Each row comes from the steps of one path. Every step used is in the known rows, and no mark comes twice. Write the path behind each row, first mark first.
In the rows, zero is written as 128.
Known rows
z -> q: [140 122 160 133 123  94  86 117  73  99 155 143 108 118 107 128 150 126
 118 112 174 128 129 188 104 159 113 129 103 161 129 128 167  95 119 131
 117 100 108 129 124]
s -> u -> h -> t: [155 134 120 141 119  60  84 159  65 102 157 168  99 127 127 141 156 142
 114 127 136 168 136 140 101 147 173 132  91 155 129 149 149  75  58 162
 155 103 110  83 158]
r -> s: [151 125 138 118 127 103 109 143 118 120 149 173  95 133 118 124 167 111
 130 114 149 111 129 180 115 138 123 132 126 140 118 137 155 113 129 158
 154 111 109 125 134]
q -> z -> f: [147 157 136 103 112  82 118 103  80 100 153 164  98 111 101  95 132 102
 147 111 180  99 144 178  82 142 121 115 105 131 135 146 155  93 125 130
 117 130 113 171 129]
z -> f -> t: [123 159 151 114 101  80  88 102  84  82 138 167 110 118  77 114 131 110
 123 115 179 146 134 170  80 165 119 131 107 156  98 164 160  90 119 135
 117  97 120 129 120]
h -> t: [152 146 146 134 118  82  84 148  95  99 162 171 121 131 141 136 140 150
 106 127 124 143 138 174  94 157 148 127  90 169 121 157 172  97  96 149
 150 125 129 115 117]
p -> y -> u -> q -> z -> f -> t: [144 177 141  92 102  71 108 130  98 120 151 182  98  96  75  84 161  63
 125 107 188  94 152 168  55 196 123 126  70 102 128 159 171  53  84 169
 118 114 115 146 154]
e -> u -> q: [131 149 137 132 117 108 106 147 101 130 151 160 139 128  86 129 160  96
 105 105 104 137 125 164  87 155 125 132  94 124 123 129 167 101 114 148
 140 102  96  87 124]
e -> t -> f: [144 151 159 141 120  89  94 149  74 131 140 170 146 156 140 148 142 117
 131 133 138 121 112 156  82 183 129 129 112 150 118 160 156 106 103 140
 135 112 108 104 128]
h -> t -> e: [162 123 139 124 105  97  86 130 105 118 132 180 138 128 154 130 144 147
 103 126 133 135 144 175  93 165 138 142  81 185 122 156 153 116  83 150
 157 147 142 115 116]
f -> z -> q: [139 134 169  99 120  85  77 107  89 104 146 136 117 121 106 106 136  96
 139 119 156 135 124 167 101 177 104 141  99 139 108 139 177  94  99 138
 139 106 104 116 109]
f -> z -> q -> u: [150 130 158 121 116  63  92 103  90 113 161 155 121 146 112 108 113  69
 153 113 170 147 124 149 101 198  95 136 123 125 107 136 190  72 100 130
 128 113  92 133 116]
l -> u -> h -> t -> e: [181  94 120 104  96  71  88 156  78 114 145 180 115 115 145 135 158 139
 132 137 135 145 151 162 103 155 146 146  89 141 109 144 139  97  46 137
 157 136 138 117 166]
h -> t -> e -> u -> q -> z -> f: [158 157 119  97  91 101  94 127  92 119 129 186 130 112  95 107 166 108
 108  96 133 122 135 161  54 154 130 125  69 137 139 175 137  70  70 138
 144 145 114 119 148]
e -> u -> l: [141 136 136 135 106  70 100 155  77 137 153 175 130 125 118 139 161  90
 107 112 115 119 141 152  86 150 135 135 100 139 121 134 162 108  87 150
 166 126  97  86  93]
t -> e -> u -> q -> z: [150 134 132 109 111 116 118 121  96 156 132 171 155 113 100 106 164  76
 131 108 135 116 132 153  93 163 115 130  94 108 137 142 162  96  93 146
 150 151  93 115 115]
h -> t -> f -> z: [169 166 159  93 117  68  87 138  92 133 144 184 143 137 153 126 125 120
 133 141 126 151 125 155  61 202 131 133  90 162 110 162 163  97  73 150
 174 125 125  99 137]
y -> u -> l: [153 126 144 139 111  74 108 149  74 141 151 167  97 116 130 140 149  96
 118 113 138 118 153 166  91 167 161 138  83 124 122 126 156  90  73 172
 153 130 110 115 115]
u -> h -> t -> f -> z: [173 154 144  75 114  70  77 147  67 120 140 165 132 138 149 126 140 105
 146 152 130 164 136 145  71 197 162 132  83 142 102 164 160  85  58 156
 181 116 115  81 148]
f -> z -> q -> u -> h -> t: [168 134 140 108 113  56  63 136  67  91 163 151 105 150 131 121 132  87
 148 118 152 173 131 133  98 189 140 125  96 133  98 166 187  38  52 139
 144 111  93 107 143]
r -> s -> u -> y: [139 112 113 129 104  78 107 131 105 145 138 169  66 121  89 108 179 129
 156 116 167  88 133 148 115 123 136 161 139 120 136 108 114 112  88 174
 177 110  98  96 163]
z -> f -> t -> e -> u: [128 147 140 113  73  78  85 108 102 113 110 186 141 108  77 113 144 102
 111  93 164 126 132 145  65 148  98 138  90 155 104 178 147 104  97 132
 136 111 133 108 117]
e -> t: [134 140 150 149 115  97  84 145  96 108 149 152 128 153 132 136 137 120
 120 124 129 120 126 159 112 157 135 135 101 145 104 153 172  99 108 144
 126 111 115 103  94]
r -> s -> u -> h -> t: [157 125 109 127 120  69  89 178  88 112 152 184  74 135 123 135 184 130
 133 117 139 159 128 139 108 133 167 131 108 147 123 155 135  67  55 176
 172  95 100  83 176]
e -> u: [135 145 134 144 114  76 103 142 104 122 157 170 143 127 107 135 146 115
 108 102 121 116 128 155  92 133 121 137  98 138 123 142 167 105 123 138
 148 106 117 103 111]
t -> f -> z -> q -> u -> h: [169 126 149  96 117  61  89 129  43 131 143 159 127 150 120 123 126  56
 180 129 176 156 126 140  83 218 116 127 122 116 111 142 167  63  76 133
 136 103  77 115 174]
t -> e -> u -> y -> p: [145 110 119 119  81 104  96 106  90 164 123 171 133  96  94 123 156 152
 140 125 134  81 147 151 103 142 138 178  85 122 107 133 118 149  80 170
 202 146 142  91 103]
u -> q -> z: [150 143 146 110 138 117 123 114  81 129 159 151 122 122 112 102 152  83
 144 133 153 130 133 178 109 172 131 116 111 106 133 130 177  86 112 150
 126 135  83 131 113]
r -> s -> u: [143 124 125 140 122  84 118 150 111 137 149 184  91 128 107 127 171 119
 137 104 154 129 121 152 111 131 125 139 134 141 136 126 139  99 111 167
 155  99  96 114 157]
s -> u -> e -> t -> f -> z: [125 121 148 131 108  70  98 150  74 155 103 167 142 134 114 115 127  83
 141 138 151 155 105 109  93 208 136 154 111 120 108 140 134 113  47 155
 158 120 101  80 157]
t -> f -> z -> q -> u: [164 145 164 117 115  58  96 121  68 137 147 171 137 149 124 121 110  68
 168 118 176 147 116 142  71 219  91 127 125 139 124 141 172  81  93 124
 135 113  89 132 153]
j -> l -> u: [158 137 131 135 111  67 127 146  78 131 170 174 103 132 121 126 118 105
 145 131 151 147 123 175  98 167 100 131 112 129 111 127 158 131  97 134
 141 126 119 149  94]
e -> u -> h -> t -> f: [163 156 124 119 114  64  83 182  66 127 145 190 142 136 133 160 167 122
 117 124 109 145 125 138  57 165 162 118  80 154 118 172 152  82  65 145
 174 108 118  75 165]
l -> u -> e -> t -> f: [145 101 140 137 105  74 108 174  72 139 129 181 133 137 121 141 146 111
 141 141 152 137 114 151  99 198 121 149 121 118 106 131 141 119  59 125
 130 121 111 124 179]
f -> t -> e -> u -> q: [133 131 146 117  96 114  92 120 101 139 111 174 168 112  83 118 161  82
 112 112 135 160 120 147  83 182 112 141  94 127  99 158 168  96  83 157
 146 121 102  72  95]
h -> t -> f -> z -> q -> u -> e: [158 120 154 120 114  59  79 149  67 126 123 178 133 144 128 120 116  93
 147 131 175 178 116 137  75 238 126 129 104 148 108 155 168  77  37 133
 150 139 108 121 176]
u -> e: [129  99 136 137 124 105 110 132 103 117 126 149 122 112 111 116 142 121
 121 129 161 140 144 180 120 170 145 149 104 133 109 117 165 138 109 152
 136 132 129 130 132]
t -> f -> z -> q -> u -> l -> j: [184 123 159  95 107  69  90 155  54 144 147 166 122 136 115 128 116  53
 148 128 161 129 119 152  56 230  79 110 131 148 140 123 160  63  44 136
 158 126  82 143 137]
e -> t -> f -> z -> q -> u -> s: [157 147 156 122  87  62  80 136  89 123 161 158 120 163 135 136 128  41
 176 126 164 156 105 109  87 206  91 113 112 111  90 163 171  70  73 132
 138 116  89  97 135]
r -> s -> u -> q: [137 126 129 131 126 111 119 151 104 144 150 175  96 129  85 123 188 100
 129 109 151 156 121 162 111 146 131 139 138 125 137 118 138  91  97 175
 146  92  81  92 170]

Write each row's path
[151 124 114 125  77  80  72 130 111 134 123 180 133 114 124 124 163 147
 116 121 121  91 138 150  81 137 140 164  78 159 117 149 133 122  63 147
 188 153 143  81 118]  h -> t -> e -> u -> y
[147 122 148 109  98  78  80  88  72 142 155 145 103 120  89 103 119 107
 184 128 172 120 131 139 111 191 122 168 112 100  94 126 153  89  71 160
 175 130 102 120 111]  f -> z -> q -> u -> y -> p
[139  85 131 133 113  75 121 146 100 122 141 164 117 106 110 119 145 123
 130 137 149 144 141 173 116 167 125 156 118 115 110 105 154 133  85 132
 133 132 127 143 163]  l -> u -> e
[132 127 145 128  96  85  86 121 106 133 118 182 163 111  98 120 148  95
 118 109 144 138 120 139  86 162 107 135  94 142  99 170 165 109  91 145
 156 123 123  92  90]  f -> t -> e -> u
[177 152 163 117 119  47  77 140  67 125 151 186 132 153 139 129 114  95
 154 122 159 165 111 134  58 221 109 119 113 164 118 163 174  60  59 126
 150 122 100 117 156]  h -> t -> f -> z -> q -> u
[125 180 141 101 106  88 105 110  77 108 141 172 125 109  53  96 158  61
 132  96 165 138 115 143  62 168 115 111  97 104 114 172 171  57  93 137
 114 104  88 115 118]  e -> u -> q -> z -> f -> t
[164 157 132 115 122  87 127 148 105 148 169 173 109 107 115  98 169  78
 126 116 153  81 155 182  82 191 136 131  69  94 147 125 181  81  91 177
 138 136 111 145 151]  p -> y -> u -> q -> z
[141 125 142 121  87  76  90 130  82 148 119 184 147 113 111 127 163  70
 116 117 142 138 134 136  86 170 114 138  92 141 102 165 163 106  60 155
 175 134 107  72  69]  f -> t -> e -> u -> l
[151 149 143 120 126  99 127 135  80 139 160 153 102 115 109 112 148  81
 139 112 151 116 135 165 100 179 152 117  79  83 136 132 169  61  97 163
 123 132  95 141 135]  y -> u -> q -> z
[150 121 117 123  80  95 106 129 144 132 149 168 139 115 123 136 163  94
 123 107 131 128 146 143  98 130 111 132  81 125 105 140 151 140 105 151
 170 137 133  97 108]  t -> e -> u -> s
[136 144 140  97  92  92 111  85  70 130 117 174 114  99  64  81 151  73
 145 113 196 154 127 141  78 175 110 127 110 126 132 155 137  72  68 147
 116 125  88 121 146]  s -> u -> q -> z -> f -> t -> e
[148 150 116 131 110  66  75 170  80  97 153 173 122 131 125 146 166 125
 103 117 104 143 133 141  88 140 168 121  74 143 110 171 168  76  72 147
 166 110 126  79 135]  e -> u -> h -> t
[166 112 139 112 110  97 100 158  85 120 155 149 110 110 121 138 139 106
 104 133 131 103 145 185  88 161 122 116 114 158 144 113 161 101  77 152
 157 127 110 135  98]  u -> l -> j
[147 161 137  96 112 112 117 103  73 107 147 150 100 111  82  93 150  86
 135 115 167 120 144 193  82 159 131 120 104 116 133 132 157  74 121 141
 108 121  90 150 147]  u -> q -> z -> f
[154 110 131 126  92  87 103 137  85 154 121 180 147 119 129 134 164  87
 102 113 123 113 148 157  87 155 123 146  90 149 125 137 148 123  77 149
 176 150 109  91  96]  t -> e -> u -> l
[163 135 118 130  93  64 131 137 102 124 191 161  87 125 132 133 132  82
 160 141 158 167 129 158 105 146  96 111 100 111  91 119 154 136  97 150
 157 134 128 136  86]  j -> l -> u -> s
[166 136 132 131 109  58 108 173  96 147 162 180 101 110 140 124 163  94
  92 121 146  79 173 178  75 186 146 149  68 140 140 122 163 106  76 178
 172 129 134 118 125]  p -> y -> u -> l
[155 144 176  92 119  80  88 115  66 130 137 154 135 126 117 116 135  99
 151 128 169 138 120 171  75 204  95 133 103 148 120 138 155  95  98 134
 145 102 104 110 138]  t -> f -> z -> q
[136 142 143 101 103 107 109 108  94 145 128 180 158 111  88  99 162  56
 136 113 155 137 116 136  89 184 105 117  96 100 113 166 177  77  68 150
 143 140  88  98  95]  f -> t -> e -> u -> q -> z
[183 115 114 111  92  72  83 178 110 128 136 186 115 111 159 130 166 137
 101 121 139 102 177 170  78 175 166 154  36 151 119 153 150  99  52 177
 176 138 167 109 171]  p -> y -> u -> h -> t -> e
[125 170 144 107 106  79 114  97  59 110 145 169  95 104  50  89 148  76
 147 112 189 164 122 142  75 175 123 112 118 113 133 153 154  52  79 146
 107 102  71 118 144]  s -> u -> q -> z -> f -> t
[150 120 152 155 119  73  94 125  75 106 163 162 116 147 113 125 128 100
 141  99 174 140 122 162 104 179 107 128 125 145 127 131 184  75 117 127
 107 111  89 143 138]  z -> q -> u
[126 105 131 175 110  86  97 154  95 119 131 163 134 157 129 127 125  85
 128 120 150 141 129 138 125 187 136 143 123 117  93 141 177 103  87 141
 118 135  99 126 128]  q -> u -> e -> t
[135 133 149 104  88  95  88  87  98 102 113 177 126 109  95 105 137 110
 132 112 184 139 144 174  81 161 108 140  97 161  98 166 147 114 108 133
 125 117 129 127 119]  z -> f -> t -> e
[166  99 115 118 111  85 111 185  93 137 151 178  71 109  98 136 173 101
 118 118 141 108 125 158  95 142 111 124 137 151 157 115 128  88  56 175
 181 107  91 126 136]  r -> s -> u -> l -> j
[166 154 145  88 109  56  61 158  53 117 134 167 134 132 121 140 164  99
 134 118 123 156 109 125  57 190 131 120  70 143 116 178 158  60  44 141
 174  93 111  64 156]  e -> u -> h -> t -> f -> z -> q
[159 139 127 126 111  69  84 172  77 106 151 160  94 121 138 147 154 135
 112 118 127 140 147 147  90 157 194 126  58 132 109 163 159  60  61 173
 147 112 136 105 154]  y -> u -> h -> t
[134  95 147 127 114  74  93 120  92 118 129 144 124 130 103  97 111  68
 148 117 184 163 126 143 114 214 107 144 118 115  97 126 178  95  79 137
 134 130  99 136 138]  f -> z -> q -> u -> e
[147 146 121 103 117 101 131 128  92 130 144 178  67 116  65  93 179  84
 151  95 181 124 124 160  87 138 119 125 130 111 155 135 126  66  92 160
 126 102  73 138 188]  r -> s -> u -> q -> z -> f
[157 128 142  72  84  89 114  95  74 123 129 178 115  96  70  82 153  77
 159 125 188 138 134 165  82 180  91 130 114 102 114 151 148  75  64 126
 108 132  97 151 154]  l -> u -> q -> z -> f -> t -> e
[159 140 133 141 114  63 108 164 119 135 168 185 115 112 129 125 155 120
 101 109 146  76 160 182  76 173 135 147  70 139 137 125 168 108 113 165
 149 120 151 135 146]  p -> y -> u
[159 170 124 100 106  78 122 138 102 128 160 176  88 100  94  90 164  86
 123 101 171  68 167 190  53 174 130 136  66 110 149 133 156  76 107 165
 121 126 122 161 176]  p -> y -> u -> q -> z -> f
[150 139 156 119  88  63  67 121  57 140 133 157 120 164 109 116 125  71
 187 129 167 105 105 121  88 215 104 150 124 112  99 148 154  72  64 130
 143 119  77  97 145]  e -> t -> f -> z -> q -> u -> y
[141 142 150 134 116 107 115 140  98 132 151 155 112 120 104 129 151 105
 115 105 136 141 141 174  89 174 153 132  86 110 122 122 159  82 103 178
 123 110 107 114 142]  y -> u -> q
[161 141 136 129 116  95 125 138  67 139 172 159 105 130 105 122 133  82
 139 136 139 173 126 183  90 174 105 132 115 111 114 117 154 114  84 152
 132 121 100 128 109]  j -> l -> u -> q
[151 130 139 111  97  64 113 152  61 160 122 173 124 140 131 119 109  56
 162 158 154 172  93 130  89 224  95 146 107  98  80 152 141 135  37 141
 162 142 119 113 111]  j -> l -> u -> e -> t -> f -> z
[133 117 129 154 104  77  96 185 120 126 131 170 117 126 127 126 154 111
  93 118 143  85 147 157 101 189 147 164  60 125 111 136 158 106  74 175
 144 126 147 118 148]  p -> y -> u -> e -> t
[161 137 144 113  97  62  93 106 119 106 179 140 112 135 123 116 124  57
 168 117 168 164 129 129 109 180  97 116 108 106  84 129 186  83  92 140
 140 116  95 121 111]  f -> z -> q -> u -> s
[173 132 136 137 117  58  75 166  33 109 156 180 112 157 134 153 149 106
 146 125 168 167 126 151  73 199 149 106 106 164 133 162 163  48  61 131
 135 108  97 115 196]  z -> q -> u -> h -> t -> f
[160 140 167 119 102  58  78 149  31 150 135 169 131 168 137 133 128  35
 155 130 149 134 110 124  79 233 104 131 126 132 104 160 170  54  40 134
 148 122  63  93 119]  e -> t -> f -> z -> q -> u -> l
[147 118 132 131  99  94 102 134 116 142 125 178 154 118 112 127 147 115
 110 103 125 115 133 159  89 141 114 143  91 149 123 144 150 128 109 140
 158 132 129 107 114]  t -> e -> u
[133 117 143 156 114  84 103 177  82 144 111 170 130 132 130 147 138 113
 128 122 154 125 114 140  90 200 163 143  79 119 110 145 137 103  70 167
 135 120 127 112 169]  y -> u -> e -> t -> f
[170 145 153  84 109  54  66 160  46 122 136 160  99 127 132 137 153 105
 147 124 159 149 121 134  59 208 163 121  55 132 110 172 143  40  34 161
 157  98 116  93 178]  y -> u -> h -> t -> f -> z -> q
[170 139 153 104  95  45  65 119  58 136 141 175 113 150 125 116 126 103
 169 137 166 127 115 134  64 215 120 143 112 143 112 149 153  68  44 134
 169 135  97 101 167]  h -> t -> f -> z -> q -> u -> y
[150 111 136 145 105  84  89 104  57 133 168 148  92 119  92 124 129 134
 169 120 183 106 140 155 116 174 135 154 124 119 114 122 142  85  81 157
 149 127 102 132 131]  z -> q -> u -> y -> p
[131 139 123 133  95  72  91 127 105 128 144 160 116 116  94 119 161 127
 133 116 130  75 133 149  95 131 132 157 106 119 116 128 151 123 108 147
 166 124 118  89 114]  e -> u -> y
[141 116 154 115 103  97  93 108 100 127 122 170 147 117 118 111 137  97
 132 130 169 148 136 160 102 182 111 135 102 150  96 158 165 115  96 147
 140 128 127 110  96]  f -> t -> e
[157 128 119 125  96  76 121 119  52 161 173 161  75 109 102 124 126 130
 173 149 162 122 129 169 107 155 125 158 113 102  98 118 118 142  67 169
 187 139 133 133  83]  j -> l -> u -> y -> p
[143 104 125 137 115  75 112 169 122 134 137 175 116  97 120 111 149 120
 100 117 163  86 162 178  92 188 150 160  67 130 124 115 160 128  93 179
 153 130 155 137 165]  p -> y -> u -> e
[164 160 146 130 124  76  92 158  77 125 153 191 135 141 151 146 140 140
 122 135 139 145 129 169  64 180 145 119  94 178 130 160 150  98  88 141
 160 125 125 111 155]  h -> t -> f
[160 108 118 129  99  75  82 146  72 124 130 175 113 120 134 131 159 140
 116 128 142 163 145 144  96 151 164 138  85 167 128 149 127  97  46 159
 161 128 120  86 163]  s -> u -> h -> t -> e
